(in the rows, 128 means zero)
Known rows, with every step that occurs
E-P-R-X-J: [113 117 166  92 213 135 184 127 162  99 130 155 155 139  86 103 119 127
 118 125 128 165  83 161 174  95 134  71 150 104  84 103  95 166 110 108
 134 141 108 167 100 148]
P-R-X: [144 143 127 106 175 134 165 142 147  94 135 132 152 130 121 117 122 145
 135 138 143  62 126 140 197 168 166  47 149 128  83 106 141 188 149 123
 115 122 111 175  89 139]
H-K: [170 124 144  88 133 157 146 132 138  90 130 105 165 111  96 116 128 150
 124 125 114  41 105 135 193 132 183 104 138 114 116 145 132 121 141 119
 122 112 130 162 112 126]
P-Q: [144 154 144 133 155 118 155 139 115 108 130 132 178  96  96 108 132  92
 115 114 137  36 135 119 159 146 172  55 144 134  89 101 159  83 150 156
 137  91 125 159 149 110]
X-B-T-R: [183 140 123  95  85 127 114 149 140  99 139 162 164 118 143 107 119  93
 123 133 144  60 126 105 112 165 141 122 144 134 130 100 132 143  94 106
 104 135 108 140 105 148]
N-P: [159 118 133 117 121 132 147 145 109 111 142 124 127 125  99 100 126 111
 131 136 118  78 155 110 166 122 167  60 151 115 108 114 137  96  96 131
 123  86 118 161 132 126]
U-H-K: [159 115 147 102 134 156 150 131 132  98 139 165 156 110 123 120 131 145
 127 108 131  90  89 125 193 115 186 109 138 103 118 147 156 161 147 134
 117  98 113 156 100 108]
R-P-B-X: [155 116 107 187 147 136 129 165 137  92 140  85 124 135 116 106 125 129
 119 151 131 191 152 100 160  78 156  74 161 108  86  99 110 103  59 119
 153 146 114 164 127 123]
T-R-X: [161 164 128 107 151 124 162 141 146 100 144 171 171 119 119 116 125 135
 140 136 142  76 122 118 185 185 157  67 137 134  88  98 140 207  96 107
 120 115 129 173  85 140]
T-B-X-R: [169 122 119 107 149 175 128 147 174 103 123 132 121  98 105 105 144  59
 136 138 132 109 115  69 179 160 166 102 136 116 118 114 121 186  86 101
 131 118 129 171 122 125]
U-X-B-T-R-P: [210 132 121 134  53  50  64 166 172  86 147 120 174 145 128 114 119 137
 100 145 126 162 138  94  89 125 133 108 145 126 148  76 118 156 118 107
 117 161 125 136  94 139]
J-H-K: [155 102 150  80 128 142 144 136 170  89 133 111 201 110  68  97 125 139
 128 113 117  60 107 156 209 109 184 108 131 118  84 133 143 148 126 120
 136 130 145 155 119 151]
U-X-B: [214 117 123 136 103  99 123 149 153  85 126  99 158 131 114 107 146  80
 126 127 110  99 127 112 154 133 146  76 148 107 139 108 109 151 111 132
 114 148 140 155 122 102]
U-X-M: [225  84 149 115 121 107 153 147 158 110 108  80 142 120  73 118 147  84
 128 116  97 114 174 138 151 148 159  73 139 114 124 101 138 165 168 138
 150 139 114 165 112  92]
N-P-Q-X: [101 109 121  63 134 101 141 161 121 141 138 104 141 113  98 100 126 120
 128 156 130  94 146  95 114 144 153  14 138 113 107  68 121  47 153 149
 121  86 105 150 136 130]
N-P-B-X: [151  93 115 104 136 145 120 161 123 107 132 101  74 140 102  98 138  98
 155 154 115 171 171  67 153 111 153  39 159 103 110 107 109  87  38 120
 125 127  97 173 127 140]
T-R-X-J-H-K: [115 101 166  34 130 130 185 129 200  90 129 159 199 128  95  94 113 153
 149 119 119 123  81 144 208 118 160  99 123 109  77 119 130 231  90  84
 137 169 144 166  97 167]
T-B-X-J: [135  73 151  84 149 193 190 140 179 117  98 115 107 108 106  87 129  35
 132 147 112 148 118 103 177 106 147 100 147  80  96 116 122 148  57 117
 167 156 143 179 141 114]
T-B-X: [147  97 127 104 156 180 159 144 168 118 114 114 114 101 105 104 141  63
 128 149 124 129 127  89 181 138 164  94 146 102 100 112 136 156  73 128
 146 134 145 182 126 118]
B-T-R-P-E: [187 133 129 163  92  89  45 166 148 101 149 146 160 134 112 107 108 138
  99 161 138 126 142 137 115  80 149 107 153 162  97  94 148 161 142 130
 142 104 111 143 103 158]
M-W: [169 117 138 131 115 107 145 155 162  84 138  96 179 113  80  95 144  94
 120 112 120  65 139 155 197 166 164  81 156 132  77 112 156 120 126 128
 133 116 108 154 117 115]
R-X-M-W: [133  72 145 162 124  93 172 161 179 101 118  98 158 119  72 110 148 102
 159 105 114 111 161 151 205 165 157  58 148 134  65 104 151 145 141 130
 157 143  98 171  93  96]
Q-X-B-T-R: [171 109 105  57  97 134 107 164 160 121 140 138 163 117 138 108 114 108
 120 160 149 103 117 113  87 173 121 107 127 120 135  67 102 130 113 103
  98 148 101 128  92 158]
Q-X-B-T-R-P: [149 116  96 113  73 101  98 173 161 112 157 138 174 128 139 112 104 148
 100 171 150 146 119 115  71 124 122 109 138 116 131  58  96 115 113  97
 120 152 100 125  93 153]
R-P-B-X-M-W: [123  53 125 187 103  94 124 180 184  91 127  77 118 141  77 105 148 109
 132 117 109 219 187 116 160  94 155  76 163 117  86  97 125  88  91 111
 182 167  69 164 115  95]
N-P-B: [163 105 116 125 142 123 123 150  87 112 147 121  82 143 124  97 142 115
 149 139 105 124 173  72 172 111 161  57 165 108 118 122 118 117  34 128
 118  87 107 157 138 137]
N-P-Q-X-J-H: [ 66  70 149  38 136 101 182 156 158 140 127 103 175 120  67  70 112  89
 134 138 123 131 142 129 126  91 142  27 136  93  72  57 114  59 112 141
 151 128 109 145 163 154]
Q-X-R-P-B-T: [199 119  80 149 128 103  54 179 133 113 159  76 127 129 116 110 124 158
 122 176 140 168 145 102 102 124 137  96 137 130 120  72  78 144 118 110
 116 113  73 112 105 165]
R-P-Q-X-M-W: [ 79  73 134 145 104  49 137 177 184 125 133  79 192 114  65 106 134 127
 106 116 126 145 171 141 124 133 151  48 141 125  82  51 138  32 203 138
 181 124  78 143 126  86]
F-J-H: [173 118 152 107 157 122 179 141 161  94 145 125 198 114  69 104 133  84
 126 126 118 106  94 153 215 135 149  86 138 122  60 109 172 146  82 117
 143 105 164 143 133 156]
R-X-J-H: [127  96 151 131 167 124 208 143 168  97 120 119 183 121  76  79 120  96
 153 124 131 123 117 172 204  91 150  66 140 109  36  99 127 175  83 129
 159 164 148 161 135 145]
X-M: [175  88 147 150 136 154 184 137 128 116 116 126 147 110  83 117 136  89
 130 109 114  54 169 151 163 135 169  90 143 118 101 119 147 121 138 132
 159 115 113 164 131  96]
E-P-Q-X: [109 125 140  88 194 107 143 147 137 134 143 126 180  96  67 110 132 111
  97 139 138 147 100 124 113 131 136  55 134 120 100  63 101  52 156 144
 133  94 109 147 126 138]

Rows
[192 146 117 209 127 100  68 155 139  81 154 133 157 133 101 110 123 131
 106 140 130  95 120 134 166  57 168  86 155 152 101 118 125 135 156 133
 143  76 116 148 131 121] : X-R-P-E
[140  76 168  62 126 152 192 127 179  92 119 104 197 119  69  85 114 120
 126 106 110  84  96 170 203  70 168 117 133  96  76 134 128 141 110 115
 151 152 148 152 136 148] : X-J-H-K
[172 156 117 157 142 108 118 141 109  94 166 165 144 143 136 115 128 150
 111 133 127 143 158  91 150 119 164 100 159 120 115 104 128 173  41  98
 137 100 116 150 120 140] : T-R-P-B
[153  91 158 111 147 144 200 136 158  97 120 125 195 114  74  79 118  64
 126 110 123  86 123 180 189  85 157 100 146 101  53 111 137 150  83 125
 161 147 144 153 152 144] : X-J-H
[168 122 105 100 140 143  93 165 127  98 140 113  76 136 112 103 140  97
 154 148 125 156 151  52 152 128 160  52 152 120 129 108  90 124  51  95
 109 109  78 161 123 145] : N-P-B-X-R
[155 105 162  70 147 131 160 132 183  85 141 109 199 116  72 111 130 135
 128 123 104 117  68 143 238 129 160  97 125 117  87 140 164 147 106 103
 132 108 169 146 114 158] : F-J-H-K
[187 139 101 127 165 161 110 160 140  86 134 106 109 120 115 107 143  81
 142 138 134 128 135  84 165 153 161  76 144 125 113 111 100 159  77 102
 115 126  88 160 119 137] : P-B-X-R
[184 135 142  85 165 118  73 139 122 117 157 166 124 125 111 113 139 118
 115 136 126 190 128  94 119 137 127 125 148 138 123  92 108 182  48 102
 110 106  99 136 100 186] : E-P-B-T-R
[196 156 101 185 142 107  94 150 106  79 163 128 140 137 119 112 134 148
 120 130 124 115 143  93 171 103 172  95 155 126 111 115 101 156  72 104
 130  90 108 142 134 131] : X-R-P-B
[111 155 120  98 131  93 133 156 146 122 157 147 211 113 109 116 112 158
  88 148 151 110 128 111 100 160 154  58 131 125 104  47 132  97 161 118
 142  99 112 143 119 135] : T-R-P-Q-X
[212 136 122  89 126 121  87 152 117 113 147 143 126 123 133 109 131 108
 132 143 131 113 162  92 133 170 144 110 144 138 123  98 138 200  64 113
 107 117  93 137 102 171] : P-B-T-R
[ 92 144 107 105 104  80 129 156 151 111 157 167 202 120 136 114 113 141
  95 142 148 117 118  87  90 132 140  68 137 114 125  56 108  69 126 109
 132 125 119 140 128 119] : T-R-P-Q-X-B
[129 124 120  94 152 126 154 156 127 130 129 106 178  95  95 107 130 105
 117 145 142  72 126 126 132 168 153  38 134 118  92  67 129  69 172 155
 131  99 110 149 135 122] : P-Q-X
[193 121 110 186 123  97  85 162 105 102 149  89 121 132 118 104 125 145
 121 155 125 154 164 112 137  82 148  99 159 126  92  98 124 127  82 139
 141 120 107 135 125 144] : R-P-B-T
[117 130 111 119 148 127 163 140 152  83 135 159 150 141 139 115 124 127
 144 129 142  72 114 121 177 139 154  57 153 111 108 115 119 163 112 115
 106 146 115 169  99 123] : P-R-X-B
[180 111 121 143 102 133 123 154 131  99 126 116 149 114 116 104 126  80
 133 134 137  56 122 122 132 122 143 110 146 126 111 109 124 106 110 138
 117 140 123 138 128 130] : X-B-T
[164  85 136  76 154 167 204 152 144 117 116  93 153 116 104  91 113  88
 115 155 129 100 113 172 146 126 135  75 134  81  95  85 100 106 121 122
 143 132 105 146 129 128] : Q-X-J
[176 116 124 217 129 111  97 158 128  89 143 116 145 131  94 107 118 125
 102 151 122 111 139 152 164  36 164  77 164 137  83 120 138 109 139 154
 161  95 131 160 135 118] : R-P-E
[136  58 151 124 103 127 163 173 200  98 105  70 149 109  52 104 145  64
 135 107 122 126 161 146 171 153 162  71 146 126  80  96 148  82 149 117
 170 165  81 173 108  93] : B-X-M-W
[188 128  79 153 150 118  88 169 124 104 165 113 137 134 115 112 129 160
 123 160 131 150 137 101 138 125 151  82 139 110 119  82  79 148  94 102
 122 101  88 129 118 140] : Q-X-R-P-B
[ 99 119 113  99 125 106 143 146 138  95 143 166 119 156 133 106 123 144
 159 137 128  96 132  85 168 125 152  35 159 107 119 113 109 133  89 109
  97 130 108 174 101 130] : N-P-R-X-B
[184 140 114 117 150 111  94 153 128 111 144 139 114 131 139 111 137 133
 160 157 137 149 145  84 147 169 136  82 143 144 104  92 129 226  59 114
 108 131 102 154  79 172] : P-B-T-R-X
[143 126 114 179 133 129 169 144 134  88 129 151 148 123 127 109 133 110
 159 134 131  82 109 110 185 124 149  62 149 115  93 115 111 136  80 130
 120 143 142 170 115 108] : R-X-B
[168 109 143 102 118 116 139 153 159 128 122 148 136 113 105 126 128 126
 155 137 135 106 158 124 132 178 147  90 127 144  97  85 155 207 143 113
 141 143  96 158  76 141] : B-T-R-X-M
[143 148 118 119 123 122 159 139 147  87 143 190 168 128 146 114 129 116
 147 128 140  83 111  95 172 163 143  79 142 123 108 106 120 190  65 101
 110 143 138 167  97 129] : T-R-X-B
[108 101 147  57 149 125 185 138 147 103 128 141 113 157 113  96 111 138
 150 145 123 123 128 130 177 108 150  32 157  96  93 108 116 152  98 110
 122 125 103 173 109 140] : N-P-R-X-J
[173 118 118 172  71  83  40 164 152  92 150 172 155 144 136 108 111 120
 110 151 135 133 130 117 103  59 135 115 157 148 119 103 133 127 113 124
 134 127 115 139 112 145] : X-B-T-R-P-E
[174  94 130 120 133 110 120 155 134 132 127 145 102 129 125 119 139 124
 172 138 120 157 188  90 136 170 137  88 136 141 112  92 136 228  86 113
 134 149  86 154  84 154] : P-B-T-R-X-M
[203 147 140  86 112 129 111 149 137 112 141 139 174 111 115 111 119 106
 113 141 144  61 136 126 127 185 153 115 133 146 112  92 157 180 135 111
 114 112 105 137  96 161] : B-T-R
[154  93 141 168 145 138 196 144 141 116 114 124 127 113  89 119 138 112
 159 124 120  90 161 137 183 138 162  61 141 122  85 110 139 154 136 136
 157 133 120 178 107  99] : R-X-M
[148 127 111 151 127 149 109 153 179 102 140 129 133 111 103 109 131 111
 114 147 130 148 119  67 165 112 171 108 143 116 111 108 118 167  86  97
 153 125 138 167 124 119] : T-B-X-R-P
[209 143 105 191 129  93  48 166 112  99 162 105 127 131 120 108 130 148
 126 147 135 134 153  91 135 105 155 113 149 141 110 102 107 166  99 114
 122 101  90 122 121 152] : X-R-P-B-T
[176 150 130 104 125 113 126 153 149 110 138 144 155 113 127 113 120 139
 143 155 148  91 125 121 144 184 145  83 132 150  88  85 148 210 120 113
 116 127 114 154  74 163] : B-T-R-X
[142  44 134  91 105 113 167 171 184 121 122  81 161 112  64 105 145  89
 127 122 114 112 162 169 157 178 147  73 138 113  93  81 136  90 171 123
 155 134  74 148 101 105] : Q-X-M-W
[187 119  97 175 129 107  62 175 150  96 153 115 158 130  96 109 120 143
 106 170 139 123 113 145 135  78 149  75 141 135 107  88  96 120 172 127
 134  85  99 140 116 133] : Q-X-R-P-E
